Each row was made from one small tree. The marks that hang from a mark follow it in brackets, in the order of their numbers. Every link used is in the known rows. Write each row's tree.
Known rows
q_243[q_292[q_825]]: [-28, -31, -19,  -1,   4, -32,  51,  28,  48,  63,  25,  14,  -9, -25, -26,
 -58, -35,  18, -17,  15,   4, -40, -13,   1]
q_292[q_243 q_378 q_825]: [ 19, -11,  13,  40, -14,  -1, -19,   6,   9,   8,  -9,  29, -33, -30,  48,
 -27, -17, -26, -33, -29,  20, -22,   2,  22]
q_510[q_378[q_292 q_825] q_485]: [-32, -33, -48, -22,  28, -23,  43, -18, -50,  -4,  11, -59, -40,  31,  -6,
 -25,  55,  24, -24,  82,  -1,  12,  -2, -21]
q_644[q_292[q_243 q_378[q_485] q_825]]: [ 35,  11,  -8,  34, -12, -30, -13, -34,   2,   7,   8,  -5,  13,  13,  30,
 -51, -15, -26, -46,  -4,  55,  -3, -12,   9]
q_510[q_378[q_292[q_825[q_647]] q_485]]: [ -6,  -6, -43,  10,  10,  -9,  22,  -7,  -3,   1,   0, -11,  -1,  17,  -5,
 -31,  -5,  -5, -43,  15,  27,  28,   1, -11]
q_644[q_292[q_243 q_378 q_825]]: [ 41,   1,  -6,  37, -10, -29, -14, -19,  -1,  22,   0, -15,   1,  -4,  45,
 -47,   6, -27, -36,  -1,  47, -18, -11,  15]
q_825[q_647 q_818]: [ 21, -74, -26,  28,  -9,   7,  25,  68,  -4,  -8,   3,   5,   6, -46,  -5,
 -48,  33, -20, -15, -10, -18, -25,  -5,   2]
q_292[q_243 q_644 q_825[q_647]]: [ 29, -31,  13,  55, -15,  10,  -7,  33,   1, -12, -14,  28, -23, -59,  42,
  -9, -18, -37, -54, -48,  10, -25,  14,  28]
q_647[q_292[q_378[q_510]]]: [-21, -19, -15,  15,   9,  -3,  64, -19,  15,  79,  14, -21,   3, -14, -10,
 -39,  14,  -9, -17,  11,  -1,  18,  -9,   6]
q_825[q_647[q_378[q_485]] q_818]: [ 32, -49, -23,  33,  -9,  20,  41,  52, -22, -14,   7,   8,   5, -44, -20,
 -45,  17, -12, -15,  -5, -10,   9,  -7,  18]
q_378[q_510[q_485] q_825]: [-33, -38, -25, -26,   8, -72,  65, -42, -14,  41,  67, -55, -39,  47,  17,
 -42, -31,  18, -14,  47, -31,  33,   5, -33]
q_825[q_647[q_292 q_378]]: [ 11, -35, -25,  33,   7,  11,  50,  28,  -2,  44, -12, -17,  -1, -55, -31,
 -41,  41,  -5, -18,  -8,  -5,   8,  -9,  40]
q_644[q_292[q_378[q_510[q_485] q_825]]]: [ 13,  -8, -14,   0,   2, -55,  36, -53, -19,  54,  34, -66,  -1,  24,  36,
 -46,  15, -12, -23,  35,  20,  26, -10,  -6]
q_510[q_485]: [ -3, -29, -32, -19,  17, -14,  32,   1, -11,  17,  23, -25, -38, -20, -17,
 -59,  37,  14,   5,  42,  -8, -38,  -5,   7]
q_243[q_292[q_378[q_510 q_825]]]: [-49, -42,  -6, -15,   6, -34,  81,  -7,  21,  78,  45, -21,  -7,   6, -15,
 -39, -25,  14, -15,  23,  -8,  24, -10,  -8]
q_378[q_510]: [ -1, -25, -31,  -7,   5, -40,  58, -17,  14,  70,  52, -36, -19,  14,  20,
 -48, -32,  -3,   6,   6, -11,  24,   5, -12]
q_292[q_243 q_378[q_825] q_644]: [ -5, -36,  25,  24, -10,   4,  35, -38, -32,  14,  10,   3, -36, -28,  47,
   2,   3, -31, -29, -12,  12,  48,   8,  28]
q_510[q_378[q_292 q_825[q_647 q_818]] q_485]: [-22, -54, -44,  -6,  22,  -6,  36,  20, -61, -33,   0, -54, -24,  20,  -7,
 -19,  71,  15, -38,  74, -13,   3,  -3, -26]
q_510[q_378 q_485]: [-23, -35, -45, -25,  32,  24,  40,  20, -42,  -3,   2, -27, -55,  -8, -16,
 -25,  65,  20,  -7,  60, -13,  -7,   8,   0]
q_292[q_243 q_378 q_644]: [ 15, -26,  22,  30,  -5,  34,  27, -16, -26,  17,  -1,   8, -28, -49,  42,
  -1,  20, -39, -18, -25,  20,  27,   8,  40]
q_292[q_243 q_378[q_510] q_644 q_825[q_647]]: [ 30, -15,  43,  61, -17,  25,   1,  17, -14,   9,  -9,   4, -21, -50,  80,
  21, -25, -58, -66, -62,   0,  15,  23,  23]
q_292[q_243 q_825]: [ 16, -23, -16,  32, -11, -24, -13,  16,  21,   0,   5,  31, -32, -14,  24,
 -47, -34,  -8, -26, -16,  19, -41,   1,  11]
q_243[q_292]: [-36, -45, -30, -14,  12, -23,  71,  20,  35,  64,  34,  -1,  -3, -16, -45,
 -63,  -8,  23,   1,  25,   4, -19, -17,   5]

Which tree is each row?
[ 26,  -4,  36,  34, -11,  18,  37,   8, -23,  35,  13,  -7, -31, -62,  78,
  10, -21, -41, -41,  -2, -21,  -6,  18,  -2] => q_292[q_378[q_510[q_485]] q_644 q_825[q_818]]
[ 18, -13, -30,  17,   0, -46,  52, -41, -28,  40,  24, -40, -25,   6,   8,
 -45,  -1,  12,   3,  36,  24,  40, -15,  24] => q_647[q_378[q_292[q_243] q_825]]
[  1, -11, -33,  13,  13,  -3,  37,  -4, -16,  35,  -6, -23, -24, -16,  28,
 -12,  16, -10, -25,  26,  19,  15,   7,   1] => q_510[q_378[q_292[q_644 q_825]]]
[ 16, -38, -13,  46,   4,  31,  48,  30, -18,  23, -17,  -9,  -2, -60, -21,
 -22,  42, -15, -29, -18,   1,  14,  -3,  48] => q_825[q_647[q_292[q_243 q_644] q_378]]
[-15,  -9, -53,  -6,  17,  -9,  42, -26, -11,  11,  14, -19,  -3,  30, -17,
 -38,   6,   3, -21,  33,  31,  44,  -3, -11] => q_510[q_378[q_292 q_485]]
[ 29,  -1, -17,   9,   0, -39,  32, -41,  -5,  68,  27, -56,   9,   7,  37,
 -49,  14, -23, -12,  15,  30,  22, -10,   4] => q_644[q_292[q_378[q_510]]]
[  8, -71, -17,  45,  -5,  29,  48,  64,  -7,   4,  -8,   6,  22, -60, -19,
 -32,  45, -24, -35,  -5, -18, -20,  -8,   7] => q_825[q_647[q_292[q_644]] q_818]
[ 23,   0,  38,  41,  -9,  22,  11,  -5, -25,  11,   5,  -3, -39, -35,  76,
  15, -24, -40, -51, -23,   1,   1,  20,  14] => q_292[q_243 q_378[q_510[q_485]] q_644 q_825]
[-17, -20, -34, -14,  10, -97,  57, -64, -18,  46,  64, -94,  -7,  72,  24,
 -46, -20,  13, -23,  62,  -4,  30, -10, -46] => q_378[q_292 q_510[q_485] q_825]
[-29, -19,   2,  -1,   7, -16,  55,  20,  28,  66,  28, -10, -12, -17,  -4,
 -36, -27,   9, -27,  16,  -8, -23,  -7,  -6] => q_243[q_292[q_378[q_510[q_485]] q_825]]
[ 29,  17, -34,  17,   4, -25,  59, -46, -20,  34,  44, -41,   3,  33,  -3,
 -47, -37,   3,  -4,  18,  31,  61,  -9,  11] => q_647[q_378[q_292[q_243] q_485 q_510]]
[  6, -24, -30,  28,  10,  11,  19,  16, -24,   3, -18, -18, -17, -11,  26,
  -5,  26, -16, -39,  10,  21,  12,   7,   5] => q_510[q_378[q_292[q_243 q_644 q_825[q_647]]]]
[ -2, -20, -44,  -2,  24,   9,  23,  23, -42, -14,  -6, -39, -31,   2,   3,
 -25,  56,  12, -26,  68,   1, -31,  -1, -18] => q_510[q_378[q_292[q_825[q_818]]] q_485]
[ 25,   6, -19,   8,  -2, -34,  23, -51,   0,  43,  22, -31,  17,   5,  12,
 -60,  10, -21, -20,  13,  46,  22, -15,  11] => q_644[q_292[q_378[q_485]]]
[ 33,  -2, -13,  40,  -6, -33,   8, -20,   4,  23,   6, -18,   1, -15,  39,
 -34, -14, -24, -31,   0,  42, -22,  -7,   7] => q_378[q_292[q_243 q_644 q_825]]
[-14, -18,  25,  19, -11,  -5,  50, -64, -29,   5,  41,  -3, -16,  22,  40,
   4, -50, -32, -47, -18,  11,  91,  14,   3] => q_292[q_243 q_378[q_485 q_510 q_825] q_644]
[ 26, -17, -24,  27,   1, -25,  27, -28,  -9,  26,  14, -33,   7,  -5,  20,
 -38,  14, -20, -13,   9,  42,   0, -12,  12] => q_378[q_292[q_243 q_644]]
[-47, -33, -42, -20,  11, -22,  55, -33, -14,   5,  27,   4, -34,  35, -17,
 -31, -18,  15, -25,  35,   4,  68,   7, -13] => q_510[q_378[q_485 q_825]]
[ 33, -13, -17,  23,  -2, -21,   6, -27, -14,  24,   8, -30,   8,   5,  26,
 -50,  33, -22, -17,   8,  47,   4, -15,  19] => q_644[q_292[q_243 q_378]]
[-39, -27, -11, -12,   7,  -9,  66,  -2,  30,  54,  32,   7,   6, -11, -44,
 -53, -17,  11, -14,  13,  13,  10, -17,   7] => q_243[q_292[q_378[q_485]]]
[ 16,  -6,  15,  31,  -6,  -2,  -8,   5,  -8,   5,   9,  -3, -35,  -3,  55,
 -16, -22, -21, -40, -15,   2, -15,   9,   1] => q_292[q_243 q_378[q_510[q_485]] q_825]
[ -9, -46,   5,  11,  -9, -27,  48, -10, -13,  41,  30, -29, -14,  -3,  40,
 -21,  -7, -22, -24,  -3, -24,  47,   4, -10] => q_292[q_378[q_510 q_825[q_647 q_818]]]
[ -7, -33,  24,  28, -17,  13,  38, -40, -36, -25,  22,  26, -13,  -7,  26,
  -4, -22, -31, -44,  -8,  17,  62,   5,  11] => q_292[q_243 q_378[q_485 q_825[q_818]] q_644]
[-18, -39,  -3,  14,  -2,  -6,  67,  40,  27,  50,  23,  22,  -5, -50, -11,
 -35, -31,   4, -25,  16,  -2, -37,  -6,   1] => q_243[q_292[q_644 q_825[q_818]]]
[ 21,   8,  35,  33, -13,   5,  23, -18,   7,  63,  -6,  14, -39, -86,  70,
  -2, -22, -43, -33, -26,   7,   0,  14,  31] => q_292[q_378 q_644 q_825]
[ 20, -22, -22,  17,   1,  -6,  47,   9,  -6,  29,  21, -22,  -6, -22, -11,
 -41,  -8, -10, -16, -20,  -6,  42,   2,  24] => q_825[q_647[q_378[q_485 q_510]]]
[ 17, -18, -13,  18,  -5, -47,  22, -46, -19,  32,  29, -49,   5,  39,  40,
 -42,   5, -18, -28,  15,  33,  34, -10,  -1] => q_644[q_292[q_243 q_378[q_510 q_825]]]
[ 10,   2, -30,  14,  -3, -47,  53, -63, -23,  18,  36, -24,  -9,  29, -13,
 -52, -30,  13, -11,  32,  36,  62, -16,  16] => q_647[q_378[q_292[q_243] q_485 q_825]]
